Each row comes from the steps of one walk. Every step used is in the known rows, and no mark comes twice. Write the walk behind each row, first mark first.
Known rows:
A-T: [-0.22,  0.00,  0.21,  0.24, -0.22,  0.05,  0.14, -0.35, -0.08,  0.26,
 -0.03,  0.05, -0.30, -0.39,  0.03, -0.17,  0.27,  0.11, -0.04,  0.33]
Z-U-X: [-0.21,  0.08, -0.04,  0.71, -0.14,  0.12, -0.08, -0.34, -0.29, -0.23,
 -0.36,  0.04, -0.28, -0.22,  0.02, -0.04,  0.05,  0.12,  0.10,  0.24]
U-X-N-Z-T: [-0.20, -0.04, -0.14,  0.32, -0.01,  0.25,  0.16, -0.26, -0.36, -0.04,
 -0.22,  0.07, -0.40, -0.38, -0.08, -0.21,  0.23,  0.27, -0.12,  0.16]
T-A-N-Z-U: [-0.54, -0.08, -0.02,  0.09, -0.08,  0.26,  0.19, -0.24, -0.19,  0.02,
 -0.21,  0.07, -0.29, -0.21, -0.01, -0.24,  0.15,  0.25, -0.18,  0.49]
Z-T-A-N-X: [-0.53, -0.06,  0.17, -0.03,  0.09,  0.25,  0.32, -0.29, -0.10,  0.10,
 -0.05, -0.07, -0.29, -0.52,  0.14, -0.34,  0.16,  0.24, -0.23,  0.82]
N-Z: [-0.28, -0.08, -0.06,  0.25, -0.17,  0.01,  0.16, -0.21, -0.28,  0.24,
 -0.18,  0.21, -0.52, -0.30, -0.09, -0.09,  0.32,  0.28,  0.11,  0.18]
V-X: [-0.16, -0.06,  0.02,  0.39, -0.05,  0.04,  0.12, -0.32, -0.14,  0.08,
 -0.13, -0.01, -0.43, -0.30,  0.07, -0.04,  0.28,  0.18,  0.20,  0.39]
T-A-N: [-0.46, -0.03,  0.03,  0.15, -0.09,  0.22,  0.20, -0.40,  0.06,  0.19,
 -0.01,  0.08, -0.25, -0.40,  0.06, -0.22,  0.22,  0.19, -0.19,  0.52]
T-A: [-0.36, -0.04,  0.00,  0.30, -0.22,  0.19,  0.15, -0.36, -0.01,  0.14,
 -0.12,  0.08, -0.39, -0.42,  0.06, -0.05,  0.22,  0.17, -0.02,  0.40]
X-N-Z: [-0.29, -0.08, -0.20,  0.28, -0.07,  0.09,  0.10, -0.28, -0.18,  0.10,
 -0.07,  0.12, -0.44, -0.26, -0.14, -0.17,  0.29,  0.31, -0.09,  0.02]
Z-T-A-N: [-0.40, -0.17,  0.16,  0.05, -0.09,  0.38,  0.29, -0.37, -0.10,  0.19,
 -0.04,  0.15, -0.24, -0.56,  0.14, -0.32,  0.18,  0.19, -0.31,  0.63]
V-X-N: [-0.17, -0.06, -0.13,  0.43,  0.04,  0.13,  0.07, -0.39, -0.04, -0.06,
 -0.05, -0.09, -0.36, -0.26,  0.02, -0.13,  0.26,  0.19,  0.00,  0.25]
U-Z-N: [-0.20,  0.11, -0.20,  0.43, -0.24,  0.16, -0.16, -0.37, -0.33,  0.04,
 -0.37,  0.27, -0.26, -0.22, -0.04, -0.27,  0.29,  0.16,  0.05,  0.19]
Z-N: [-0.17, -0.13,  0.00,  0.46, -0.27,  0.09, -0.05, -0.43, -0.17, -0.03,
 -0.23,  0.21, -0.26, -0.30,  0.17, -0.19,  0.19,  0.22, -0.08,  0.26]
Z-T-A-N-X-V: [-0.57, -0.09,  0.01,  0.00,  0.14,  0.33,  0.20, -0.40, -0.05,  0.02,
  0.02, -0.13, -0.33, -0.45,  0.06, -0.39,  0.12,  0.35, -0.34,  0.74]
T-A-N-Z-U-X-V: [-0.55,  0.06, -0.25,  0.24,  0.06,  0.33,  0.07, -0.37, -0.16, -0.21,
 -0.24, -0.10, -0.30, -0.13, -0.10, -0.23,  0.08,  0.33, -0.22,  0.45]
U-Z-N-X-V: [-0.36,  0.18, -0.34,  0.35, -0.01,  0.10, -0.24, -0.41, -0.28, -0.14,
 -0.30, -0.01, -0.35, -0.13, -0.11, -0.35,  0.24,  0.31,  0.00,  0.29]
X-U: [-0.29,  0.01, -0.18,  0.42, -0.20,  0.01,  0.05, -0.39, -0.11,  0.09,
 -0.21,  0.10, -0.40, -0.23, -0.11, -0.19,  0.24,  0.10, -0.04,  0.18]
A-N-X-U-Z: [-0.56,  0.38, -0.35,  0.16,  0.15, -0.02,  0.02, -0.29, -0.19,  0.12,
 -0.23, -0.05, -0.30, -0.09, -0.31, -0.46,  0.34,  0.10, -0.02,  0.40]

Which walk is each row?
[-0.28,  0.27, -0.37,  0.33, -0.01,  0.08,  0.02, -0.29, -0.25,  0.06,
 -0.36, -0.04, -0.42, -0.08, -0.26, -0.23,  0.39,  0.04,  0.22,  0.29]
V-X-U-Z
[-0.34, -0.02, -0.15,  0.18, -0.02,  0.41,  0.27, -0.26, -0.22, -0.07,
 -0.24, -0.04, -0.39, -0.43, -0.04, -0.17,  0.20,  0.26, -0.19,  0.35]
U-X-N-Z-T-A
[-0.60,  0.02, -0.03, -0.06,  0.09,  0.21,  0.31, -0.33, -0.05,  0.04,
 -0.14, -0.16, -0.28, -0.38,  0.02, -0.43,  0.17,  0.15, -0.33,  0.78]
Z-T-A-N-X-U
[-0.53,  0.26, -0.24,  0.07,  0.00,  0.25,  0.16, -0.21, -0.29,  0.05,
 -0.40, -0.12, -0.42, -0.31, -0.20, -0.35,  0.26,  0.08, -0.02,  0.59]
N-X-U-Z-T-A
[-0.46,  0.16, -0.22, -0.05,  0.08,  0.42,  0.25, -0.30, -0.19,  0.10,
 -0.29, -0.10, -0.26, -0.27, -0.12, -0.45,  0.34,  0.04, -0.14,  0.72]
V-X-U-Z-T-A-N
[-0.36,  0.15, -0.25,  0.10, -0.04,  0.39,  0.20, -0.24, -0.26,  0.04,
 -0.41, -0.11, -0.40, -0.29, -0.13, -0.28,  0.33,  0.03,  0.05,  0.61]
V-X-U-Z-T-A
[-0.30, -0.17,  0.14,  0.20, -0.23,  0.36,  0.23, -0.32, -0.17,  0.14,
 -0.16,  0.13, -0.38, -0.57,  0.13, -0.15,  0.18,  0.18, -0.13,  0.51]
Z-T-A
[-0.69,  0.41, -0.36,  0.02,  0.14,  0.11,  0.13, -0.29, -0.06,  0.09,
 -0.24, -0.16, -0.30, -0.13, -0.25, -0.42,  0.31,  0.09, -0.10,  0.59]
T-A-N-X-U-Z
[-0.46,  0.37, -0.37,  0.30,  0.02, -0.06, -0.03, -0.24, -0.26,  0.08,
 -0.36, -0.05, -0.44, -0.11, -0.32, -0.29,  0.33,  0.09,  0.16,  0.28]
N-X-U-Z
[-0.26, -0.10, -0.17,  0.37,  0.05,  0.18,  0.04, -0.23, -0.28, -0.23,
 -0.24, -0.12, -0.40, -0.08, -0.05, -0.14,  0.20,  0.26,  0.02,  0.22]
V-X-N-Z-U
[-0.33, -0.07, -0.15,  0.38, -0.04,  0.04, -0.14, -0.48, -0.12, -0.20,
 -0.17, -0.06, -0.35, -0.20,  0.10, -0.27,  0.13,  0.38, -0.12,  0.36]
Z-N-X-V
[-0.39,  0.02, -0.14,  0.37,  0.03, -0.01, -0.03, -0.39, -0.10, -0.01,
 -0.05, -0.08, -0.48, -0.27, -0.07, -0.16,  0.18,  0.35,  0.02,  0.32]
N-X-V
[-0.28,  0.08, -0.10,  0.52, -0.11,  0.08,  0.02, -0.21, -0.42, -0.14,
 -0.43,  0.06, -0.41, -0.15, -0.07, -0.05,  0.14,  0.21,  0.15,  0.20]
N-Z-U-X
[-0.36, -0.19,  0.07,  0.01, -0.20,  0.32,  0.33, -0.18, -0.30,  0.22,
 -0.22,  0.14, -0.50, -0.51,  0.03, -0.15,  0.25,  0.27, -0.07,  0.48]
N-Z-T-A
[-0.41, -0.10,  0.00,  0.24, -0.05,  0.11,  0.09, -0.25, -0.32,  0.06,
 -0.19,  0.18, -0.30, -0.17, -0.05, -0.27,  0.18,  0.27, -0.11,  0.30]
A-N-Z-U
[-0.51,  0.15, -0.22, -0.01, -0.06,  0.42,  0.19, -0.33, -0.21,  0.18,
 -0.27,  0.11, -0.22, -0.33, -0.19, -0.49,  0.29,  0.05, -0.28,  0.53]
X-U-Z-T-A-N
